Known rows, with every way that one mark hangs from another
W(C(A(S) V)): [ -8  18  -8 -15  18   9 -15  -4  10 -14 -14   7  15   5  -4 -18   1   2
  11  -1  30  28  -6   7]
G(A(S) T(M)): [-14 -30   2  -1  -5 -16  24 -14  17 -41  -6 -13  -3  17 -15 -12 -11 -11
 -20 -11 -30  11  13  -5]
T(G(A) M): [ -9  18   1 -19 -23   2  -8 -16   3 -13   9  -2 -12  -3 -24   2   0  -4
 -10  -3  -2 -10 -15 -17]
W(C(A)): [  1  14   5 -13  23   3 -11 -13  11 -25 -16   3  20 -14  -3 -14  -3  -3
  23   6  15  20  -4   2]
T(M): [  6   5  -4 -22 -20  -4   0  -8  -1  -8   0  -8  -9  -4 -24   0   4   6
   7  -4  -7   6 -20  11]
C(W): [  5  22  -7   5 -16   6  -6   5 -12  23   0  -1  25  -8   6   3  -6   8
  10   8   3   5  11  13]
V(M(G(T))): [  3 -25   8  -2  20   1  -4  -4 -19  15   5  -1 -24   7   9  16   1 -17
   3  11  -9 -29   8 -10]
W(C(A(S(R)) V)): [ -7  18  -5  -9  20   8 -10  -9  13 -15 -11   6  15   0   1 -17   5   4
   9  -2  35  30  -9  15]
M(G(T)): [ 19  -8  13  -1   6 -11   7  13 -10   0  11  11  -6  -4   2   1  -9  -1
   6   4 -21 -19   5 -23]
M(G(A(S(R)))): [  7  -4   7  24   4 -21  13  26  12   0   7  13   1  -8   8   9  -6   9
  -6  -5  -8  -8   0  -8]
A(S(R)): [  5  -8   5  27   1  -8  17  18   0 -19   0   4  18  -5   8 -10  -9  19
  -4 -16  18  21  -7  32]
V(M T(G(A))): [  1 -24   3   3   1  31  -7  -9 -24  33  -4 -10 -27   1  13  11  10 -11
   0  14  -2 -21   3  -5]
C(V): [ 11  11 -18 -13  -5  10 -11   7  -8  20   6 -11   2  -6   3   0  14  -6
   2  -4   7  -8 -13  16]
T(M(G(A(S)))): [ -1   1   0  -8 -17 -16   5   8   9  -3   4   8 -16   7 -24   6  -2  12
  -4  -7 -13   2 -13  -8]
S(A R): [ 12  13   9  28   6 -14  12  -2   2 -34   2 -12  14 -36  15   8  20  13
  -7 -14  26   9   5  25]
G(A(S(R)) T(M)): [-13 -30   4   8  -5 -18  31 -21  23 -41  -2 -15  -4   7  -8  -9  -6  -8
 -24 -12 -24  15   9   5]
C(A(S) W): [-15  29   2  10   2  -2 -17   9 -10  12 -11  21  46  22  10  -8 -19  22
  22   4  26  27  15  20]
T(M(G(A(S(R))))): [  0   2   1  -2 -17 -18  11   3  14  -4   6   6 -16   1 -18   9   2  15
  -6  -7  -8   4 -17  -1]
G(T): [ 13 -20   9  -7   6  -1  11 -10 -10 -21   1 -13   6  -6   3 -12  -8 -15
   5   1 -22  -6  10  -2]
T(G): [ 10  19   8  -5  -5  11 -12   6 -20  -5  10   5   8 -13  -1  -6  -8  -3
   5   1  11 -17  -8 -12]
G(A(S)): [ -4 -13  -4  20   0 -14  11  17  16 -22  -8  -6  18  -3   2  -4  -8  -4
  -8 -12 -10   6   9  10]

Rows
[  7 -33   2   8   5  16   1   5 -15  46  -5  -4 -34   2  15  20  12  -3
   5  15 -16 -22   5  -7] | V(M(G(A)) T)
[  5 -17  11  13   7 -20  16  19   6 -12   6  11  -2   6   3   0 -14  -3
  -8  -3 -26 -12  15 -25] | M(G(A(S) T))
[ -3 -28   5   3  21  -3  -1  -7  -8  10   3  -6 -24   5  10  19   3 -23
  -3  10 -17 -31  13 -12] | V(M(G(A T)))
[ -9  12 -10 -23  26  16 -23 -21   5  -1 -13  -2   1   1   1  -4  12 -14
  13   9  27  10  -6   6] | W(C(A V(M)))
[-10  20 -27  -8 -10  24 -23  -8 -19  58   6  -8  -2  15  13  16  15  -7
  -3  12  20  -8   9  18] | C(V(M) W)
[  8  -2   2 -11 -28  19   3  -6  -9  16  -1  -6 -19  -5 -12  -4   5  12
   1   3 -11   1 -13  -9] | V(T(G(A) M))
[  5 -18  13  20   9 -22  22  14  11 -12   9   9  -4   0   8   2 -10   0
 -11  -4 -21  -9  12 -18] | M(G(A(S(R)) T))
[ -4  10   7   0  24   0  -2  -9  14 -32 -16   9  22  -8   0 -18  -7   7
  15   0  27  33  -5  12] | W(C(A(S(R))))
[ 17 -10   1  -7 -24   8  10   4  -3  26  -2  -3 -23  -5 -11   3   8  19
   7   4 -20   3 -13  -4] | V(T(M(G(A))))
[-14  14   3  -5 -22  -1   1 -11   7 -21   9   3 -10   3 -20  -2  -3   7
 -18 -10   9   2 -16  -7] | T(G(A(S(R))) M)
[ 11   6 -13 -17   0  24  -3  -6   4   6  -9  -8  -6 -13  -5 -13  13  -1
   6   5  10  16 -10   2] | W(C(V(T)))
[ 10 -14  10   6   8 -18  13   9   6  -5   9   3  -6  -7   4   6  -6 -11
  -4   3 -32 -21  12 -28] | M(G(A T))
[-14  14   1 -11 -23   0  -4  -4   2 -20   8   5  -9  10 -26  -5  -7   4
 -14  -9   5   0 -13 -14] | T(G(A(S)) M)
[ -7 -33   7  23   9 -15  30  -9  18 -40  -3 -16  11  -1  11 -11  -9 -14
 -20 -10 -23   8  20   5] | G(A(S(R)) T)
[  6  -4   4  18   2 -20   8  32   8   1   5  14   1  -2   2   6  -9   7
  -3  -4 -12 -11   3 -15] | M(G(A(S)))
[-12  20 -25  -3  -9  16 -20  -1 -12  63   9  -1  -9  17  14  23  15  -7
  -9  13  12 -16  13   4] | C(V(M(G(A))) W)
[-11  11 -11 -18  24  12 -35 -12 -13  29  -5  -4   1  15  15   9  18 -13
  17   5  24 -10  -6  20] | C(A V(M))
[ -5   9   5  10  -4   2  -3  12  -4 -17   6   6  12  -3   0  -6 -13  -4
  -9  -6   6 -11   1 -12] | T(G(A(S)))
[ -5  36 -16 -10 -10  25 -27  -4 -16  64  -6   6  21  17  17   1  12  17
  22  14  22  16   5  18] | C(A V(T) W)
